What can hang from each mark:
X: D M Y
M: L X
Y: A D L M
L: X Y
D: L M

Every row comes from one small tree of marks. The marks that hang from a mark follow it in brackets, in alphabetical order. Every link used is in the known rows. Which tree was each row made from?
Known rows:
D{M{L}}: [-3.97  1.30  0.08  0.52 -0.15 -0.68 -3.60  0.93  0.11 -0.07  1.21 -2.60
 -0.17  1.28  2.45 -2.24 -1.55  1.35 -0.08  0.15 -0.51  1.25]
M{X{D{L{Y{A}}}}}: [ 1.42  1.30  0.63  0.23  0.23  0.12 -5.84 -1.04 -1.58  0.18 -1.42 -1.27
 -0.84 -1.76 -1.46  1.12  0.97 -2.46  0.72 -0.60 -5.38 -1.12]
Y{A L M{X{D}}}: [ 0.36  0.13  0.82  0.22  1.28  1.20 -2.31 -1.43 -0.78  1.37  1.64 -0.74
 -0.83 -0.50 -1.27 -2.27  0.03 -0.88  1.75 -1.27 -5.09 -0.86]
M{L X{D Y{A}}}: [-1.88  3.93  1.22  1.34  0.56 -0.85 -3.68 -1.67 -0.62 -0.02 -0.85 -0.63
 -1.71 -0.19 -0.64 -4.74  1.01 -1.98  1.31 -0.01 -8.41  1.06]
D{M{X}}: [-2.41  2.03 -0.08 -0.10  0.03  0.06 -2.89  0.59  1.03  0.45  1.02 -3.11
  0.03  0.54  0.22 -2.55 -1.31 -0.74 -0.48 -0.39 -0.33 -0.29]
D{M{L{X}}}: [-3.51 -0.30 -0.69 -0.28  0.08 -0.48 -3.34  0.70 -0.34 -0.57  1.22 -2.65
  0.62  1.75  4.33 -0.80 -2.71  0.63 -0.34 -0.14 -1.10  1.93]
L{Y{A D}}: [ 1.44  0.06  0.99 -0.46  0.27 -0.94 -2.67  3.28 -1.62  0.95 -0.25  0.97
  0.50 -0.82 -0.24  2.79  0.08 -1.18 -0.16 -0.16 -1.45 -1.46]
X{D{L{Y}} M}: [-1.66 -0.31  1.44  0.26  0.94  1.39 -3.68 -0.63 -2.82  0.22 -1.91 -0.73
 -0.25 -1.23  0.33  1.12  0.48  1.47  0.56  0.26 -4.53 -2.16]
M{X{D}}: [-2.12  0.61  0.75  0.30  0.56  0.87 -1.58 -1.41  0.26  0.38 -0.05 -0.85
 -1.25 -0.02 -0.76 -2.53  0.09 -1.42  0.16 -0.52 -3.89 -0.12]
X{D{L} M Y{A}}: [-0.15  3.40  1.61  1.20  1.00  1.05 -2.04 -2.29 -2.20 -0.10 -2.89 -0.18
 -1.61 -1.50 -1.82 -1.01  1.22  1.51  0.27 -0.12 -6.47 -0.93]
M{L{X Y}}: [-0.88 -2.22 -0.40 -0.79  0.07 -1.11 -3.54  1.36 -1.98 -0.57  0.12 -1.11
  1.37  0.62  4.28  1.55 -1.07 -1.04  1.12  0.64 -3.45  0.85]
Y{D{L M}}: [-2.81  2.16  1.73 -0.40  0.57  0.19 -1.04  0.50 -0.87 -0.19 -0.04  1.02
 -0.50  0.51  1.57  2.10  0.34  1.26 -0.58 -1.37  1.84 -0.38]
X{M}: [-0.44 -0.48  0.27  0.34  0.52  1.35 -0.31  0.11 -0.81  0.76 -0.12 -1.09
 -0.19 -0.24 -0.62 -1.16 -0.21  1.53 -0.46  0.71 -1.39 -1.19]
X{D M}: [-2.68 -0.38  1.01  0.75  1.00  1.90 -1.31 -0.43 -1.00  0.71 -0.66 -1.39
 -0.73 -0.11 -0.65 -2.40 -0.75  2.05 -0.44  0.17 -3.64 -1.05]
D{L}: [ 0.84  0.78  0.32 -0.10  0.00  0.24 -0.45 -1.77 -0.81 -0.75 -0.69  0.76
 -0.49 -0.61 -0.09  1.91  1.76  0.14  0.15 -0.43  0.60 -0.16]
M{L{X}}: [-1.11 -1.39 -0.47 -0.18  0.13 -0.35 -1.49 -0.44 -1.01 -0.72  0.85 -0.41
  0.38  1.04  3.19 -0.03 -0.77 -0.46  0.32  0.16 -2.26  1.88]
M{L{Y{A D}} X}: [-0.31  0.95  1.24  0.03  0.38 -1.16 -4.75  2.28 -1.84  1.02  0.92 -0.20
 -0.16 -0.27  0.29 -0.33  1.20 -3.23  0.85  0.36 -4.30 -0.72]
Y{D{L}}: [-0.63  1.02  1.91 -0.42  0.68  0.31  0.88 -0.67 -1.68 -0.26 -0.41  3.25
 -0.81 -0.19  0.52  2.92  2.29  0.39  0.02 -1.02  1.03 -0.56]
D{L M}: [-1.42  1.96  0.25  0.08 -0.09  0.17 -2.34 -0.54 -0.15 -0.50 -0.22 -1.42
 -0.20  0.16  1.06  0.93 -0.08  1.63 -0.34 -0.89  1.33 -0.06]
L{X Y{A D M}}: [ 3.24 -2.61  0.26 -1.35  0.88  0.11 -2.22  3.04 -2.39 -0.08  0.29  0.50
  1.45 -0.46  2.58  4.37 -1.31  0.05  0.41 -0.88 -1.87 -1.29]

Which tree is each row?
[-3.94  1.01  0.81  0.89  0.59  0.28 -3.03 -1.53 -0.45  0.14  0.79 -1.32
 -1.58  0.60  0.62 -4.05  0.54 -1.28  0.97  0.01 -5.05  1.13]
M{L X{D}}
[ 0.66  4.44  1.33  0.87  0.55  0.01 -2.49 -3.29 -1.00 -0.58 -2.36 -0.02
 -1.69 -1.22 -2.01 -1.30  2.26 -1.89  0.87 -0.98 -6.40 -0.26]
M{X{D{L} Y{A}}}
[-1.25  1.77  0.47  0.59  0.67 -0.86 -2.86 -1.42 -1.50 -0.83 -1.39  0.33
 -0.48  0.58  2.01 -1.94 -0.82 -0.65  0.74 -0.30 -7.86  2.15]
M{L{X{D Y{A}}}}
[ 3.54 -1.55 -1.16 -0.93 -0.14 -0.70 -3.73  1.95 -1.33  0.04 -0.74 -1.49
  1.65 -0.69  1.30  3.06 -1.90 -1.86 -0.19  0.03 -2.78 -0.36]
L{X Y{A}}
[-4.06  3.76  2.06 -0.25  0.84 -1.19  0.32  1.77 -0.19 -0.22 -0.75  1.48
  0.03  1.15  1.90 -0.56 -0.56  0.95  0.11 -0.88 -0.82 -0.69]
X{Y{D{M}}}
[-1.67 -0.37  0.85  1.05  0.68  0.44 -6.38  1.46 -2.52  1.12 -0.53 -2.95
 -0.59 -0.73 -0.05 -1.91 -1.15  0.81  0.40  0.98 -7.17 -0.73]
X{D M{L{Y{A}}}}
[-4.04  4.44  1.73  0.49  0.65 -0.18 -2.14 -1.53 -0.59 -1.16 -2.26 -0.25
 -0.91  0.25  1.51 -0.71 -0.17  1.81  0.78 -1.15 -3.30  0.07]
X{D{L M} Y}
[-1.15  2.02  1.09  1.40  0.85 -0.37 -2.25 -1.24 -1.05 -0.88 -0.64 -0.31
 -1.21 -0.03  0.97 -2.97  0.44  1.50  2.06 -0.30 -6.53  0.69]
X{D Y{A M{L}}}
[-0.28  3.67  1.05 -0.07  0.33  0.18 -3.46  0.14 -0.54  0.54  0.52 -1.01
 -1.17 -0.35 -0.80  0.81  0.68 -1.12 -0.90 -1.48 -0.27 -0.60]
Y{A D{L M{X}}}
[-4.15  4.64  1.01  1.46  0.39 -1.19 -4.73  0.20 -0.29 -0.20 -0.72 -2.58
 -1.01  0.79  1.27 -4.03 -1.78  1.02  0.57 -0.31 -6.10  1.51]
X{D{M{L}} Y{A}}
[-1.95 -0.99  0.50  0.45  0.45 -0.05 -3.96  1.87 -2.34  0.71 -0.02 -1.99
  0.46 -0.06  1.76 -1.08 -0.21  1.11  1.22  1.65 -3.89 -1.10]
X{M{L{Y}}}
[-2.82  0.36  1.65 -0.34  0.71 -1.03 -3.13  1.83 -1.66  0.63  1.11  0.78
 -0.05  0.48  2.17 -0.33  1.58 -2.38  1.55  0.46 -3.47 -0.81]
M{L{Y{D}} X}
[-2.54 -0.22  1.56 -0.32  0.57 -1.30 -2.27  2.63 -2.24  0.22  0.56  1.80
  0.14  0.58  2.79  1.30  0.90 -0.65  1.32  0.31 -2.03 -0.26]
M{L{Y{D}}}
[ 0.49  1.22  1.48 -0.56  0.89 -0.49  0.52  1.24 -1.63  1.76  1.39  2.86
 -0.20  0.12 -0.96  1.67  0.44 -1.50  0.33 -1.03 -1.21 -0.55]
Y{A D L}
[ 2.08 -0.04  0.95  0.09  0.70  0.56 -0.09  1.30 -0.90  0.31  1.08  0.96
 -0.34 -0.47 -0.24  0.95  0.49  1.16 -0.05 -0.92 -0.03 -0.92]
Y{A D M}
[-3.79  0.60 -0.13 -0.01 -0.17 -1.57 -5.68  2.65 -0.91  0.07  0.59 -2.89
  0.80  0.87  3.52 -0.46 -1.94  0.78  1.05  0.51 -1.67 -0.03]
D{M{L{Y}}}
[ 0.86  1.45 -0.27  0.26  0.20 -1.56 -1.86 -0.48 -1.14 -1.10 -0.92 -0.09
  0.24  0.53  1.95 -0.71 -0.47 -0.99  0.59  0.06 -5.32  1.79]
M{L{X{Y{A}}}}
[-0.75  1.21  2.25 -0.10  1.32 -0.22  2.76  0.78 -0.81 -0.78 -0.41  3.17
 -0.09  0.38  1.72 -0.04  1.66  1.92  1.71 -0.83 -1.40 -1.22]
X{Y{D M}}
[-0.13  3.38  2.27 -0.38  1.21 -1.46  1.42  0.67 -1.78  1.08 -0.13  4.19
  0.03  0.19 -0.71  0.98  1.33 -1.57  1.31 -1.03 -3.48 -0.67]
X{Y{A D L}}
[-0.51  0.01  1.60  0.47  0.77 -0.28 -4.22  2.96 -2.87  1.38  0.43 -0.54
  0.00 -0.47  0.38  0.06  0.22  0.49  0.17  0.93 -4.20 -1.37]
X{M{L{Y{A D}}}}
[-2.12  0.52 -0.07 -0.57  0.86  0.17 -3.85  0.26 -0.72  1.13  0.85 -1.73
  0.39  0.73  1.82 -0.06 -4.13 -0.23 -0.62 -1.82 -4.06  0.78]
Y{A L{X{D{M}}}}
[-1.97 -1.90  1.08 -1.10  0.78 -1.09 -2.48  2.38 -2.67 -0.25  0.47  1.64
  1.10  0.94  4.71  2.78 -0.47 -1.21  0.77  0.08 -2.96  0.25]
M{L{X Y{D}}}
[-1.57  1.50  1.14  0.35  0.60  1.16 -1.85 -3.13 -0.88 -0.36 -0.77 -0.19
 -1.69 -0.63 -0.58 -0.81  1.82 -1.27  0.42 -0.82 -3.22 -0.20]
M{X{D{L}}}
[-3.90 -0.38 -0.13 -0.46  0.59  0.78 -2.94  0.45  0.03 -0.30 -0.22 -2.16
  0.34  1.11  3.12 -0.79 -3.65  0.94 -1.11 -1.30 -2.31  1.01]
L{X{D{M}}}
[ 0.90  1.97  2.33 -0.33  1.61 -0.62  1.67  0.55 -1.81  0.72  0.60  3.73
  0.19  0.04  0.38  0.89  1.41  0.40  2.28 -1.39 -3.08 -1.52]
X{Y{A D L M}}
